(in the rows, 128 means zero)
Known rows, with every way that one mark hangs from another
muka[pevi[doba]]: [135 127 106 126 158 129 130 132 137 109 138 113  89 126 126 165 122 149
 109 133 139 166 128 140 113 122 125]
gadiro[nuvo[pevi[doba muka]]]: [114 142 153 138 141 153 119 108 134 118 149  97 122 117 104 144 114 128
 139 131  78 150 136 125 138 202 144]
doba[pevi[nuvo] zovi]: [140 144  78 112 165 118 145 170 114 149 141 133 125 152 133 134  87 106
 106 127 158 133 124 163 108 136 110]
kulez[doba[zovi]]: [119 151  89 133 136 133 118 144 129 135 130 119 105 151 100 150 100 151
 119 119 147 136 131 165 125 136 119]
givak[kulez]: [123 119 140 150 133 129 133 118 129 159 115 132 129 133 153 129 155 117
 118 116 122 102 135 122 126 146 103]
mipa[givak[zovi[doba[pevi]]] zule[vigob[muka]]]: [172 165  81 175 142 103  96 162 156 132 147 131  74 120 135 122 159  93
 155 100 142 141 197 185 143 164  36]
kulez[doba[pevi zovi]]: [141 156  80 128 160 130 133 167 119 136 138 115  96 159 103 157 101 150
 102 108 149 143 132 179 109 143 117]
kulez[zule]: [114 146 132 133 114 112 136 134 144 123 132 136 124 118 104 147 113 143
 132 121 155 141 147 117 146 158  85]
doba[pevi[muka nuvo] zovi]: [146 136  91 127 156 115 129 145 111 137 153 116 115 132 144 151  81 106
  89 136 150 153 129 160 116 142 142]
gadiro[nuvo[pevi[doba[zovi] muka]]]: [121 149 139 142 138 156 109 116 132 121 146  96 124 125 111 148 103 126
 137 130  85 148 136 145 137 203 139]
pevi[muka]: [136 118 144 146 115 125 107  96 125 111 145 106 115 101 142 150 121 127
 106 140 119 151 135 125 136 134 167]
givak[kulez[zule[mipa vigob]] zovi]: [130 142 103 162 148  93 147 171 172 174 122 127 117 138 171 135 132  81
 116  99 156 113 176 120 158 164  46]
vigob[muka[pevi[nuvo]]]: [141 122 108 126 134  96 149 130 132 154 129 117  59 167 123 125 131 134
 128 137 151 154 141 118 110 108 135]
mipa[givak[zovi[doba]] zule]: [145 153  86 164 141 121  83 127 158 126 126 155 122  96 107 135 136 112
 181 116 167 123 163 183 158 166  38]
muka[pevi]: [159 132 113 123 163 111 140 143 130 138 130 130 103 151 123 142 121 135
 124 131 153 147 125 140 107 116 121]
mipa[givak[kulez zovi[doba[pevi[nuvo]]]] zule]: [137 147  82 167 172 114 108 134 153 160 126 164 118 108 121 132 144  93
 165 108 170 107 165 175 147 183  12]
nuvo[pevi[doba muka]]: [103 145 152 147 133 139 110 113 132 112 132  91 118 105 124 136 118 154
 130 129  85 168 125 117 138 152 161]
mipa[givak zule]: [142 135 121 169 155 118 108 107 157 134 121 163 115  70 112 127 134 119
 168 119 144 136 163 183 149 178  61]
zule[mipa[givak] vigob[muka]]: [157 136 125 161 144  99 157 142 179 146 114 110  71 111 178 113 159 100
 122  98 120 153 208 150 138 152  89]
givak[kulez[zule] zovi[doba]]: [116 156  97 147 106 120 110 148 142 147 125 126 131 157 126 152 145 119
 137 106 170  98 147 113 151 153  38]
vigob[muka[pevi[nuvo]] zule[mipa]]: [146 142 128 114 144 102 180  98 175 171 111  95  42 157 129 114 135 142
 133 131 172 152 177 126 132 131 139]
doba[pevi[muka]]: [161 126 131 136 149 121 130 132 113 116 152 106 105 118 142 156 125 126
  89 123 123 157 133 143 115 142 159]
givak[kulez[zule]]: [113 135 142 152 122 117 140 123 141 157 119 137 125 124 133 145 143 129
 120 111 143 112 150 114 140 169  67]
zovi[doba[pevi]]: [142 164 106 110 123 148 131 149 110  97 136 115 127 156 107 149 149 147
 122 108 144 129 134 134 113 129  92]
mipa[givak zule[vigob[muka]]]: [156 145 122 183 138 102 110 127 162 141 137 142  74  87 140 111 156 103
 152 111 119 148 198 176 144 174  59]
kulez[doba[pevi[muka nuvo] zovi] zule[vigob]]: [117 181  85 135 156  97 148 181 140 131 183 114  77 140 101 169  66 129
  78 113 163 178 176 143 130 179  80]
givak[kulez[doba[pevi zovi] zule[mipa vigob]]]: [131 167  99 158 167 110 172 177 158 166 124 120  91 145 140 162 124 123
  89  80 157 135 187 155 131 188  41]
mipa[givak[kulez[doba zule] zovi]]: [118 134 105 169 156 100 110 132 162 171 128 144 103 114 115 148 127 124
 135 105 165 116 159 155 147 183  47]

Rows
[109 126  94 109 172 120 148 131 140 123 146 127  93 128 114 153  97 135
 115 147 152 164 127 119 115 121 116] => muka[pevi[doba nuvo]]
[149 131  96 195 182 105  99 121 158 164 134 147  85  89 125 153 136 106
 139 106 152 131 169 196 149 196  58] => mipa[givak[kulez[doba[pevi[muka]]] zovi] zule]
[150 150 121 172 161 109 112 134 162 134 144 158 107  76 134 113 139  94
 151 114 125 140 187 177 145 180  48] => mipa[givak zule[vigob]]
[149 141 123 149 171 109 159 151 178 137 122 129 112  96 171 118 137  90
 121 102 128 144 193 150 140 159  74] => zule[mipa[givak] vigob]
[159 137 104 203 148  92  99 140 168 178 132 143  74 106 168 110 168  72
 148 103 127 120 198 177 151 178  38] => mipa[givak[kulez zovi] zule[vigob[muka]]]
[144 158 129 138 173 130 153 107 174 170 110 110  90 118 132 134 133 139
 117 101 163 123 177 182 138 184  94] => vigob[zule[mipa[givak[kulez[doba[pevi zovi]]]]]]
[116 160  83 133 134 112 133 167 136 156 137 131 126 164 121 151 130 110
 126 106 181 103 146 111 139 158  35] => givak[kulez[zule] zovi[doba[pevi[nuvo]]]]
[142 149 108 166 179 113 156 156 178 163 115 126 101 112 174 130 138  94
 110  90 134 131 200 169 136 175  51] => zule[mipa[givak[kulez[doba[zovi]]]] vigob]
[146 119 102 146 169 110 141 134 176 147  99 133 122 102 150 132 123 104
 144 111 162 131 159 162 150 150  90] => zule[mipa[givak[zovi]]]
[129 139 110 147 146  97 147 138 181 138 109 140 119  96 121 150 109 126
 145 107 183 144 173 145 164 175  53] => kulez[zule[mipa[givak[zovi]]]]
[172 147 114 179 157  93 117 134 162 144 138 143  62 100 137 118 154 106
 149 112 132 158 197 182 133 167  56] => mipa[givak zule[vigob[muka[pevi]]]]
[125 157 107 109 126 139 132 130 110  97 154 112 121 143 108 154 125 135
 113 127 148 144 136 115 118 134 112] => zovi[doba[pevi[muka nuvo]]]
[156 152 103 163 194 111 165 169 172 164 120 123  95 120 175 135 140  93
  98  83 135 136 200 178 126 180  51] => zule[mipa[givak[kulez[doba[pevi zovi]]]] vigob]
[177 139 123 141 148  97 145 100 186 174 106  91  35 144 142 121 151 140
 139 118 174 149 185 164 138 141 125] => vigob[muka[pevi] zule[mipa[givak[zovi]]]]
[160 128 110 178 152  91 147 153 183 175 111 110  69 125 201 113 167  76
 118  92 126 130 208 149 143 156  71] => zule[mipa[givak[kulez zovi]] vigob[muka]]
[137 183  94 148 144 104 133 180 137 122 175 103  74 137 108 179  85 139
  75 103 151 178 177 160 129 179  87] => kulez[doba[pevi[muka] zovi] zule[vigob]]
[126 173  84 133 146 114 142 174 135 133 142 123  92 149  77 176  87 167
 105 100 177 158 150 169 127 173  74] => kulez[doba[pevi zovi] zule]
[145 133 103 149 173  94 170 146 187 141 127 111  48 112 170 130 139 103
 113 110 136 177 208 144 130 148  80] => zule[mipa[givak] vigob[muka[pevi[doba nuvo]]]]
[118 181  77 138 133  87 148 178 153 150 157 115  48 171  94 152  87 142
 107 113 172 171 181 139 129 155  64] => kulez[doba[zovi] zule[vigob[muka[pevi[nuvo]]]]]
[131 156 127 149 148  97 162 153 183 131 127 137 111  93 137 139 120 113
 125 101 154 154 200 136 154 182  41] => kulez[zule[mipa[givak] vigob]]
[147 138 152 143 117 118 146  77 182 159 100  92  56 116 143 112 163 148
 140 114 146 139 190 153 149 157 133] => vigob[muka zule[mipa[givak]]]
[180 152  86 154 156  91 146 168 180 145 120 104  59 147 170 127 155  98
 129  98 154 156 204 156 131 133  64] => zule[mipa[givak[zovi[doba]]] vigob[muka[pevi]]]
[ 83 121  98 135 121 139 102  95 135  98 159 100 107  85 144 171  73 123
  90 158 127 170 136 129 145 145 154] => pevi[doba[zovi] muka nuvo]
[105 153 111 146 156 108 163 131 183 131 112 136  92 102  77 168 103 165
 136  98 183 159 180 151 157 190  52] => kulez[doba zule[mipa[givak]]]
[115 129  79 139 180 109 140 166 134 184 139 129 100 169 128 139 118 103
 109 111 154 107 130 133 124 146  95] => givak[kulez[doba[pevi[nuvo]]] zovi]
[123 119 102 128 130 110 141 119 139 133 131 103  47 147 126 143 131 145
 118 138 139 167 145 119 114 114 138] => vigob[muka[pevi[doba nuvo]]]
[135 125 119 119 163 112 148 131 116 129 160 120 110 119 133 145 100 113
  93 137 137 156 132 123 117 142 151] => doba[pevi[muka nuvo]]
[111 153 133 151 129 140  97 123 129 117 128  88 122 114 131 140 106 149
 127 129  94 165 124 141 137 153 154] => nuvo[pevi[doba[zovi] muka]]
[102 175 113 136 133 106 147 167 154 124 161 125  87 137  88 150 104 146
 109 107 144 157 175 118 140 167  70] => kulez[doba zule[vigob]]
[143 146  88 139 136 131 115 162 121 152 128 117 128 174 147 143 159 106
 121 103 150  93 132 134 124 135  73] => givak[kulez zovi[doba[pevi]]]
[141 145 134 112 127 104 149  97 151 170 137  98  45 167 116 109 135 146
 130 142 157 145 157 121 120 123 150] => vigob[muka[pevi[nuvo]] zule]
[183 136  93 160 171  79 151 167 183 161 120 109  55 137 180 120 147  87
 123 102 148 159 202 160 131 136  84] => zule[mipa[givak[zovi]] vigob[muka[pevi]]]
[133 146 108 120 137 119 161  97 179 154 114  80  34 144 137 136 124 151
 120 132 167 165 179 146 136 136 138] => vigob[muka[pevi[doba[zovi] nuvo]] zule[mipa]]
[162 164  89 181 166 112 102 160 156 154 143 151 107 111 150 127 163  77
 146  95 142 113 190 181 143 185   4] => mipa[givak[kulez zovi[doba[pevi]]] zule[vigob]]
